Known rows, with every step that occurs
F > S > A > V > J: [ -2  27 -13 -31   1  -3  -9 -10  29 -12 -21  -7   3  10  17 -56   2 -10
  36 -24 -15   5  -5  24  -3  18  15  -7]
J > V > A: [ -4   4  -4  -5  11  -2  24 -11  10 -23 -25   8  -2  17 -12  -9  17 -11
  16  23  10   9  12 -12  11  -9  10   0]
V > S: [  2   3   2  -1   3  11  18   1  -7   3   2 -12   8   8  14 -28   8 -15
   9  26 -25   1  10   4 -12  21   9  -9]
F > X > S: [  2   3 -27  -2  18  -3  10 -18 -18   9 -16   7  -8  21   0  -6 -11  17
   2  22  -2 -26  10  27  -9   8  16   1]
F > S: [  0  11 -20 -28   9  -8  -3   5 -14   8 -12  -6 -15   8   6 -22  17  -9
  10  15  -2   5 -14 -15   0  -5 -11 -14]
S > J > X > F: [ -3  14 -18 -13 -25   0  -6   1  20 -16 -11  -1  26  24  26  40  15 -13
   8 -11  15   8  -7 -26 -35  16  -3 -11]
F > X > J > V > S > A: [ -2   7 -19 -19  32   8  34 -14  47 -16 -37   6   1  24   3 -37   6 -18
  13 -12 -34  -9  -7 -13   2   5  22   6]
V > J: [  2  15   0 -19   9  -3 -11  -5   1 -14  -6   2   0 -11  15 -24 -11   4
  19  -6  -8  -2  11  25  -4  21   6 -10]
S > A: [-14  -1  -8   4  12   1  -4 -10  48 -11 -24   6  -3  17  -7 -19  -1  -3
  -6 -18 -13  -8 -17 -16  10   1  11  10]
S > A > V > F > X: [ -4  12 -16   1  -1 -11   7  -8  32  19 -24 -13   5  30  -8 -28  15  22
  34 -16 -27   6 -15   0 -19  -6   1  17]
J > V > X > F > S: [ 11  11 -28 -57  -8  -4  -1  -1  -9 -10 -14   2 -15  25  15 -19  22 -23
  21  10  30  18 -11 -22 -12  -7 -10 -28]
A > X: [-12 -21   7 -18   9  -3   5   4   3   0  -2 -17   5  17   6  -4  -5 -12
   8   6  -3 -28   6  24   2  -7   3   4]
F > S > A > X: [-22 -17  -9 -29  21  -6   1   0  31  -4 -25 -16  -3  32   4 -29   3 -19
   9   2 -14 -31 -13   5   9  -9   5   4]
A > S > J > V: [  8  11 -23 -41  -6   6  16  -7  12 -30 -23  16   7 -10   8  28   2 -30
   2 -25  -6   4   1  14   2 -22   8   0]
A > X > J > V > F > S: [  6  -8 -12 -51   1 -12  18   5  -1  -7 -32  -7 -11  21   5 -19  13 -24
  28  24  -2   3   1 -14   7 -17 -10  -5]
F > S > A > V: [ -6  16 -18 -17 -11  -1   3  -8  39   2 -21 -13   4  30   2 -46  19 -20
  23 -25 -10  11 -23  -3   2  -5  13   5]
A > V > F: [  1  -8  11   3 -44  -5   1   0  20   4 -10 -17  12  22  -3 -14   9  -5
  28   7  -4  20   6   3  -4  -3   0  13]
A > X > S: [ -7 -24  -7 -13   7   1   9 -12 -16  -5 -11  -2  -2  27   7   0 -21 -10
  -5  38  10 -42  23  41   6   7  20   0]
S > J > X: [-16  17  -3  -9  -6  -8  -5   9  21 -13 -24   7  23  -3  27  52  -1 -15
   8 -13 -23  -4 -17 -13 -12  17 -11  -2]
A > X > J > V > S: [ 13  -4  -2 -39  18  12  53  -1   0 -17 -16  -3   9  12  18 -20   3 -38
  22  17 -20 -10  22  12  -2   6  17  -6]
X > J > V > F > S > A: [ -6  -1 -18 -29  13  -4  11  -6  47 -17 -47   8 -11  28  -5 -32  10 -18
  12  -2 -14   1 -17 -31  14  -7   4   6]
F > S > J > X > V: [-14   0 -12 -16   4  -6   0   5  -4  15 -36  13  30  27  28  37  18 -23
   3   0  12 -28 -25  -9 -15  16  -6   3]
V > A > S > J > X > F: [ -2  23 -18  -3 -22   6  -1   0  16 -18 -12   1  28  27  20  28  24 -14
   7   2  18  20 -13 -25 -34  15   4 -15]
F > X > J: [ 15  20 -12 -15  33   3  40   4  -1   4 -10  17  -1   8   2 -29   7   4
  17 -10  -9  -5  -2  -2 -14   8   5   2]
S > J > V > A: [-10   9 -12 -11   0  -3  18  -8  17 -30 -30  13   1  16  -5  -7  20 -21
  13  14   3   4  13  -9   3  -1   6   1]
S > A > X > J > V: [ 11 -12  -8 -53  27   4  48  -7  26 -31 -33  15   0  12   5   5  -8 -34
  16 -19   2 -18  11   5  18 -21  16   7]
A > X > J: [  7  -7   7 -25  21   6  38  11   1  -9  -6   8   5  14   8 -23  -4 -24
  11   4   3 -22  11  13   1   5   9   2]
S > J > X > F > V: [  5  12  -9 -23  -9   1  -9   6  32   7 -13   0  17  56  19  16  34 -12
 -15  10  26  13  -6 -23 -40  12  -5   0]
V > X > J: [ 17   7  10 -32   9   9  29   9  -6 -17  -3  33  -7   3   9 -30  -5 -22
  14   2  15   6   2   1   2  17   1 -12]
A > V: [  4  12  -2  -6 -25   2   7  -3  12   6   1 -14  12  15   5 -21  12 -14
  23 -21   0  13  -4  16  -5  -4  10   5]

Rows
[-20 -16   9  -3  12  -3  12   1   7  -5  -9 -15   6  30  -3 -24   9 -12
  14  30   2 -21  10  15   3   0   7   2] => V > A > X
[-13   2 -27   3  25   0   3 -22  35  -5 -35  12  -9  32  -7 -23  -9   9
  -5  -1 -15 -25 -10   2   4   7  22  11] => F > X > S > A
[-13   5 -20 -26 -25   2 -14  -2  -1 -23 -17  27  -3   9  19  -1  -8 -25
  -9   8   2 -22  12  26 -12  27   0  -5] => V > X > S > J
[-10  -7  -3 -27  21  -2  -7  -8  10  -2 -26   3  16  22  21 -27  -5 -10
  17  -6   7 -37   2  36  -4  22  15   2] => S > A > X > V > J
[-19  -1 -15 -20 -14   7   3   6   4  -2 -18   1  25  22  29 -13  18 -38
  -2   6 -19 -34   7  19 -28  30   1   5] => A > X > V > S > J
[-10  28 -17   5 -17  11  -6   3   6 -17  -8  15  13   1   4 -12  20 -20
  -9   4 -12  12 -11  11 -16  11   5  -4] => V > A > S > J
[  5  10   9 -32 -26   2  -2   1   2  -6   3  10  -3   9  10 -30  -1 -20
  28 -12  16  20 -10  20  -1   5  -1 -13] => A > V > X
[ 16 -11  -5 -54  22   3  49  -3  10 -28 -25  12   0   6   7  11  -7 -32
  18 -13   6 -15  18  11  14 -22  12   3] => A > X > J > V
[-17   5 -25 -28 -28  -8 -17  10   7  -3 -30   6   6  19  17  -9  25 -26
   4   6  -8 -11  -6  -7 -20  13 -18   3] => X > V > F > S > J
[ -6 -15 -10 -29  -6 -12  -2   7 -10  17 -28 -12   0  35   7 -20  21 -15
  18  33   9  -9 -10 -10  -3  -5 -13  -1] => A > X > V > F > S
[  4   4 -17 -15  10 -13  16  -9  14   9 -27  -5  -2  15  -8   0   7  22
  30  -8 -20   2  -2  -1 -14 -18  -6  12] => J > V > F > X
[-14 -38  10  -1 -15  -6   0  -1  21  10 -31  -5  19  45  -1  -2   7  -9
  10  20  11 -24   0   2  -1   1   2  22] => S > A > X > V > F
[  2   0 -21  -1  -3  -5  10 -18  -8  11 -22  -1  -2  32  -2 -14  -7  14
  15  26  -4 -15  13  28 -11   7  15   7] => A > V > F > X > S
[ -8  28  -2 -25  11 -11  -2  -1  30 -10 -33  -6  18   6  29   8  -3 -10
  39 -17 -23   8 -23  -2  -3  19   5 -12] => F > S > A > V > J > X
[-24  -3 -21 -15 -15   0  -6  -4   4 -21 -22  10   6  24  14  -6   0 -25
  -7  22  -6 -37  20  29 -12  23   7   4] => V > A > X > S > J
[ -3  -2   4  -1  10   8  24   1 -10  17 -17  -6  30  26  27   2  13 -23
  11  28 -11 -16  -5   0 -16  29  10  -4] => J > X > V > S
[  3  -6   5 -28  31  11  41   7  29  -7 -19   7   7  38  10 -45   8 -31
   5  10  -8 -23   5   5  -3  14  16   6] => F > V > S > A > X > J
[ 10   0  -5 -27   8  10  34  -6   0 -11 -13  -8   6   5  13 -10   4 -27
  16  15 -21   0  17   6  -2   3  14  -7] => J > V > S
[ -6   9   5  12  12   0   5  -1  16   4 -14   3  -1  47 -12 -36  36  -2
  -5  46  17  15   5 -16 -10  10   3   3] => F > V > A
[ -1   9   4 -30 -20   3  -4  -4  26 -11  -9  12  -4  18   7 -39  -1 -21
  25 -20   9  16 -18  12   5   6   5  -9] => S > A > V > X
[-12   2  -7   4  14   9   9  -9  43  -9 -23  -3   3  22   2 -39   5 -13
   0   1 -32  -7 -10 -14   2  16  17   4] => V > S > A
[  2   4 -34 -47   1  -3  17 -15  11 -27 -36  18  -1   5  11  26  -5 -21
   6 -17  -6 -21  16  19  -3 -12   7   6] => F > X > S > J > V
[-11   9 -17 -27 -20   8  -3   9  22  -6 -11  -6  17  38  29 -22  29 -36
  -8  12 -15 -13  12   8 -41  29  -2   1] => A > X > F > V > S > J
[  4  -4 -15 -40  -7 -13   5   2  -1  -4 -30  -8 -13  14   1 -10  14 -15
  24  22  -3  14  -3 -20   7 -17 -13  -6] => J > V > F > S
[-10  14 -14 -20 -15   7  -4   9  19  -4 -12   2  12  23  24 -21  26 -30
 -10  10 -25  -7   8   6 -33  30  -4   3] => F > V > S > J
[ -2  22  -6 -22  -2  -1  -8 -12  33 -14 -16  -5   7   7  14 -49  -4  -7
  33 -29 -14   4   0  29  -3  19  19  -2] => S > A > V > J
[-12  20 -17 -16 -32   7   2   5  16 -10  -9  -5  19  10  25 -26  20 -35
  10  -8 -32  -4   7  16 -28  27   2   1] => A > V > S > J
[ -5  -6   0 -29  16  -3  -6  -6  -6   2 -17   1  16  16  23 -21  -5  -9
  19   0  11 -35   9  41  -8  22  11  -2] => A > X > V > J
[ -7 -13 -15 -17  -8   5   0  -7  31 -12  -8 -15  13  47   8  -9  12 -13
   4  -6  23 -13   0  -9 -20  -1  12  -2] => S > A > X > F
[-15   7 -17 -13 -18   7   1   5   3  -3 -16   7  22  17  26 -12  20 -34
  -4   4 -18 -24   5  11 -28  32   0   3] => X > V > S > J
[  4   7  -2 -11  19   2  41  -8   9 -28 -27  18  -1  18 -10 -19  17 -19
  19  22  12   8  16 -14  10  -3  13  -1] => X > J > V > A
